Each row comes from the steps of one walk. Every step used is in the known rows, and no mark comes twice. Write the walk behind each row, first mark first.
Known rows:
g-t-c: [-12.5   3.7  -1.3  -0.3 -12.3 -24.3  -2.3  -2.4  13.1 -18.4   8.1 -24.2
 -33.1  27.3 -80.2  -3.6  -5.7  46.3  23.7   2.1  -5.2  -9.7]
l-q: [ -3.7 -12.5  -4.7  -5.1   5.9   1.0  13.8  31.8   1.5  -8.3  15.5   5.0
 -23.4  23.8  12.8 -20.2  10.1  -0.1   3.0  -2.1 -12.9   7.3]
g-t-q-e-c: [-10.0 -17.2   8.1  -1.5 -10.0 -46.8 -42.7 -87.4  18.1  -6.0  -0.4 -25.0
   4.7  20.2   4.4  20.5 -32.7   2.3  12.7 -46.8  18.7  12.3]
q-t: [ -2.2  14.3 -14.6 -21.2  20.4   5.4 -38.2  44.5   0.9 -15.2  21.8  -8.5
 -22.8 -20.7  -2.0   4.4 -21.4  22.4   9.6 -11.2   6.5  17.2]
t-q: [-17.8 -32.6 -16.7 -39.1  24.4 -42.4 -28.2 -16.7  18.8 -14.9  19.9 -15.5
  -8.3  -2.9   2.5  19.6 -25.1   4.1   9.4  -3.2   9.8  12.3]
l-q-e: [-12.5 -15.9  -1.5  12.7 -13.4   8.3  17.0  -0.7 -14.7   3.1 -10.2  27.5
 -19.9  38.7  23.9 -13.2  12.7   4.3 -16.3 -16.6  -9.4  28.5]
e-c: [ 44.6  14.2  16.5 -25.1   4.7   0.1   5.3  -0.6  23.1   8.9  12.3 -13.6
  20.0 -26.0  11.6   5.7 -17.5  -1.8  14.6  -9.6  -1.1   5.4]
c-l-q: [ -1.7   3.9  10.5   5.7  15.7  19.3  24.6  30.1  -9.9  13.7  28.2  -1.7
  -7.5  21.0  -0.8 -18.8  22.2 -20.6  10.8  27.8  11.8 -23.5]
t-q-e-c-l: [  5.4  -9.1   9.2 -11.1  12.5 -11.1 -12.9 -72.0   3.2  37.3   1.1  -3.4
  23.5 -10.8  24.9  31.5 -10.3 -21.3  -5.3  -9.3  30.7  12.1]
x-e-c-t-q: [  4.0 -11.6  -4.1 -32.5   5.0 -58.3 -12.7 -49.2  12.3  -3.4 -17.9  -8.7
  37.9 -41.7  36.8  10.5 -18.4 -13.2 -18.8   0.5 -17.0 -17.3]
e-c-l: [ 44.7  28.2  29.4 -14.9  13.2  17.9  18.7  -0.7  12.5  29.1  24.2 -17.4
  30.7 -27.6  -0.1   6.2  -5.4 -19.9  21.4  16.5  20.2 -22.2]
q-e-c: [ 31.2   7.3  19.1  -4.9 -16.2   8.0   7.4 -34.5   4.2  18.3 -15.6  11.3
  20.9  -8.5  22.4  14.9 -18.0   3.5  -7.6 -23.6   3.5  28.2]
l-q-e-c: [ 20.2   1.5  12.8  14.3 -15.6  15.4  18.5 -21.4  -4.9  26.8  -9.3  21.9
  -1.0  16.9  42.3 -10.2  14.0  -8.8 -17.1 -30.6  -8.0  29.2]
x-l-q-e-c: [  9.3   8.2  -4.9  17.8 -24.5   1.1  18.6 -18.3 -15.3 -12.4 -22.7   5.9
  13.6  33.5  48.1 -29.7  23.0 -21.1  -5.9 -34.2 -36.5  13.4]
l-q-e-c-t: [  8.8 -23.3  26.0   2.3  -4.4 -12.9  34.7 -19.9  -4.0  33.7 -18.5  39.5
  15.5  10.4  49.1 -23.9  21.9 -14.7 -35.6 -23.4 -17.0  28.1]
e-q-t: [ -3.1  -6.4 -10.4  -6.0   5.0  27.8 -20.6  67.3   1.5 -26.8 -13.4   6.1
 -14.9 -25.5   5.8  -5.1 -18.5  18.7  -8.7   9.3   4.3  20.8]
g-t-q: [-30.4 -29.4  -5.2 -19.5   8.0 -60.6 -45.6 -38.8  23.4 -36.9  21.9 -39.4
 -16.6  26.2 -24.0  11.4 -36.4  11.3  29.1 -20.8  15.8  -5.6]
x-e: [ -1.0  14.7 -22.5 -10.6 -18.6 -10.2 -13.4   3.9  -1.8 -42.4  -9.7 -15.9
   0.5  -7.2  -2.9  10.1 -25.7  13.6   8.4  16.4 -16.0 -23.1]
q-l: [ -1.9  -2.3   2.0   9.8 -14.7  -3.2  14.1 -11.1   5.4 -13.0  -4.5   1.6
  20.9   0.5 -25.9  16.4 -14.7 -18.2   0.9  -8.3   4.4   9.0]
c-e-q-l: [ -0.5  -2.6   1.7  30.2 -10.1  40.9  13.6  24.9  -0.4 -12.0 -18.2  17.7
  27.0 -15.0  -8.0  13.7   0.2 -22.3   1.9  25.8  12.2 -18.1]
g-t-c-l: [-10.4  14.1  10.5  10.1  -3.5  -7.9   8.8  -3.7   2.4   1.1  17.7 -25.9
 -23.0  26.6 -89.5  -1.4   6.1  29.8  28.4  27.2  13.6 -34.2]

Which walk is each row?
[ 18.7 -19.3  36.0 -19.8  -3.2 -26.3  27.2 -31.3   7.2  27.5 -26.1  31.3
  40.2 -15.7  29.0  -1.2 -10.0  -2.6 -26.1 -16.2  -4.9  28.0] | q-e-c-t
[-19.7  -9.2 -17.0  16.4 -24.7  -6.0  17.6   0.0 -23.0 -34.5 -23.1   9.5
  -4.5  50.3  30.1 -31.7  19.3 -10.5  -4.9 -21.6 -36.2  14.3] | x-l-q-e
[-10.7  27.4 -28.9  17.2  23.6  35.8 -17.0  52.2 -20.2  28.9  27.3  16.3
 -51.1  -2.3 -12.8 -11.7  43.8  23.1  -1.3   3.7  -7.2  -1.3] | l-q-t-c-e
[-11.3  32.8 -29.1  23.4 -15.2  44.5 -10.1  36.9 -25.9 -12.9 -35.5  -3.0
 -14.4 -32.1 -29.3   7.1  11.6  24.1 -17.3  50.0  -2.1 -28.5] | x-e-q-t-c-l
[ -7.6  19.5  -0.6   8.5  27.2  32.9  -7.5  44.9 -17.6  18.9  36.3  -2.8
 -22.8   3.5   5.4 -16.5  20.9 -13.0   8.1  11.2  17.6 -12.6] | c-l-q-t
[-12.2  13.8 -26.9   6.5  14.2  19.8  -9.3  47.5 -15.0  19.5  17.6  12.0
 -55.6   5.4 -17.1 -16.8  35.1  31.7 -12.2  -6.9 -15.5  21.4] | l-q-t-c
[ 22.7  57.3  -9.4  21.8  -2.7  33.1 -22.6  -3.0 -21.1  16.7   7.1 -18.1
   6.5 -28.9  33.0  -1.5  11.3 -21.0   0.1   2.4  -0.4 -34.2] | x-e-c-l-q-t
[-31.9 -64.1   4.8 -56.4  38.1 -77.8   0.2  -9.7  20.7  -4.7   6.4   9.3
  14.1 -14.1  10.8  -1.5 -15.1  -4.1 -16.7   8.5  -3.2   9.7] | c-t-q
[  6.3  -6.4   2.7   2.0   5.6  34.1   4.4  54.8   5.1 -19.2  -3.7  11.7
   7.7 -15.5   3.1   1.5  -5.7   2.2  15.3  38.7   8.4 -23.4] | c-e-q
[  2.0   3.9 -11.0   7.1   3.0  36.8  23.3  48.6  -1.6   7.3 -12.9  19.7
 -14.7 -15.9 -46.4   4.3  25.3  32.8   2.2  51.4  -2.3 -15.7] | t-c-e-q
[ 31.5  19.3  30.8   4.0  -7.1  22.1  19.2 -35.3  -5.5  37.6  -5.5   6.7
  31.1  -8.5  12.4  14.6  -5.4 -13.3   0.4   0.4  23.8   3.8] | q-e-c-l
[-24.7 -30.6 -16.1  -6.8   5.2 -35.8 -17.1 -49.5  14.2  -7.8   3.9  -7.9
  13.2  -2.6  -7.5  32.0 -18.9 -25.2  -6.1 -15.6  14.7  16.9] | t-q-l
[ -3.1 -19.2   5.6  21.6 -27.0  22.1  26.1  17.9   6.9 -27.2 -40.0  14.2
  23.3  -5.4 -14.3   6.2 -12.0 -17.8 -18.5  11.8   1.4  12.4] | e-q-l
[ 30.7 -16.3  35.1 -42.2  17.9 -35.8  28.7   3.6  25.7  19.2   1.7   9.3
  40.2 -34.7  19.3 -12.1 -10.2  -9.6  -8.1  -0.2 -11.0   5.2] | e-c-t
[ -0.2  11.4  -9.7   6.8  17.9  48.2 -29.2  69.8  -5.1 -13.7   4.4  10.0
  -7.0 -32.2  10.9   3.8  -6.2   9.6  11.5  23.8  14.2 -12.2] | c-e-q-t
[ 27.5  42.3   0.6  16.4 -12.8  22.5   8.2 -17.5 -11.8  12.0   0.2 -19.0
  19.9 -15.0  26.5  -1.7  14.1 -25.9   3.9  16.5  -6.0 -42.4] | x-e-c-l-q
[-19.2  19.9 -40.3   9.3  -0.3   3.6  -6.6  44.3 -24.6 -19.9   0.8  -3.8
 -36.9  21.2  -6.1 -35.5  42.1  15.3  -3.9 -13.1 -43.5   7.5] | x-l-q-t-c
[-34.9 -25.9  -5.6  10.8  -8.0 -53.4 -37.3 -68.9  19.5 -31.2   9.0 -32.6
   2.8  26.5 -35.0  22.7 -31.9 -14.2  16.7 -34.4  18.2  -2.3] | g-t-q-l
[-24.7   7.8   9.3  40.2 -19.0   6.5  17.8 -27.1 -17.6  17.6   0.2  -0.1
 -34.6  54.5 -63.4 -11.5  31.2  22.1   4.3   5.6   8.9 -14.9] | g-t-c-l-q-e
